Each row was made from one walk, in order. Every step used is in the known rows, and no mark comes twice. Write each row's walk.
(in the rows, 128 means zero)
Known rows
K X D: 120 132 117 99 125 129 132 132 133 134 120 124 108 116 160 155 148 102 132 115
D S R K Q: 144 111 133 136 125 125 155 125 126 128 133 130 160 147 106 129 120 170 58 107
D S: 137 124 131 122 132 127 133 121 121 139 131 130 126 119 121 130 115 136 117 144
S R K X D: 126 133 118 117 119 131 118 132 124 124 122 127 104 148 164 156 171 112 97 85
D W: 120 124 132 120 136 136 112 126 121 136 120 133 171 120 150 127 79 133 115 151
X K R: 122 123 131 136 137 119 151 115 144 124 141 129 123 93 153 96 139 37 92 178
W R K X D: 120 133 116 118 117 124 131 133 115 126 123 130 125 143 109 157 157 96 125 85
X K: 135 122 133 134 141 117 162 111 126 123 140 128 126 121 172 96 139 87 126 130
S R K: 116 124 139 141 131 134 158 125 114 129 124 126 130 151 185 128 137 142 90 119
K D W R: 103 131 129 127 129 140 98 138 136 122 125 130 164 148 71 128 89 164 144 174
W R K X D S: 142 133 109 119 114 120 93 129 115 126 131 133 119 142 48 161 159 102 116 80
W R K: 112 125 138 143 128 127 169 126 104 130 126 131 151 146 129 129 122 128 118 118
R K D: 133 135 132 138 133 129 145 138 119 123 119 120 105 115 175 120 125 156 194 137
P E: 115 115 154 118 133 137 214 125 123 167 162 103 142 129 179 97 125 141 139 143
R K: 131 125 136 136 135 126 165 125 103 133 120 127 131 118 193 123 118 127 142 115
K X: 119 132 139 111 118 127 167 125 135 127 124 126 129 119 157 126 118 119 129 118
D K X: 132 129 137 127 116 126 129 119 152 134 127 134 124 112 103 129 119 119 126 114
K D: 113 135 132 124 135 134 152 138 137 127 124 119 106 117 164 123 120 159 179 171
D K: 126 122 135 137 134 131 133 121 139 143 124 130 127 114 125 127 115 132 122 146
P R: 96 119 132 122 131 134 135 130 121 127 127 126 130 87 142 104 116 141 100 152
W R K D: 113 134 133 144 126 130 149 139 119 119 126 125 124 145 112 126 129 154 171 140
D S R K: 139 124 132 140 126 129 121 122 113 129 133 131 123 151 122 132 139 146 83 114
R K Q: 135 113 135 132 133 123 198 127 118 134 119 126 169 115 175 121 100 150 115 107

Write each row's walk
136 135 127 143 123 125 112 136 118 121 134 128 116 143 52 129 132 160 164 136 => W R K D S
147 133 108 109 124 126 65 132 114 129 112 137 145 115 141 153 118 100 139 81 => R K X D W
131 109 136 134 133 126 166 123 153 143 124 131 165 111 107 125 95 156 96 136 => D K Q
127 131 132 129 111 125 107 124 118 120 123 142 186 146 75 130 92 116 111 88 => D W R K X
112 121 110 127 137 133 86 134 155 150 121 131 103 83 112 156 145 69 90 190 => X D K R
144 130 122 132 140 124 84 124 141 111 136 132 137 121 123 92 111 117 170 152 => X K D W
123 132 142 129 113 127 155 124 126 118 127 128 127 150 161 129 142 129 94 88 => S R K X
126 129 125 139 134 125 89 123 143 108 140 134 157 149 61 97 116 116 148 156 => X K D W R
122 133 130 127 127 136 108 136 146 121 137 122 97 150 97 131 141 180 121 169 => K D S R
146 131 132 128 108 123 117 122 125 119 133 134 118 151 100 133 143 133 87 83 => D S R K X
127 123 112 125 141 132 97 130 138 148 121 128 106 112 128 154 144 115 126 142 => X D K
136 133 129 136 140 120 144 124 142 111 141 122 99 121 153 92 147 113 181 152 => X K D
141 134 125 135 134 132 86 138 118 122 116 129 141 117 145 120 91 158 187 137 => R K D W
109 129 112 101 118 133 77 133 133 130 122 136 167 145 68 159 117 103 98 119 => K X D W R
118 135 135 143 128 136 140 139 128 117 125 121 102 150 166 123 143 171 146 139 => S R K D
155 137 123 136 130 124 108 135 117 125 128 125 96 115 114 124 129 159 188 131 => R K D S
146 131 125 141 131 122 98 121 151 108 153 126 90 154 86 100 168 132 124 149 => X K D S R
143 134 110 98 122 125 95 130 132 136 128 129 101 115 100 158 151 105 124 111 => K X D S
138 134 114 113 124 123 125 132 115 129 116 127 106 113 171 152 153 95 149 81 => R K X D
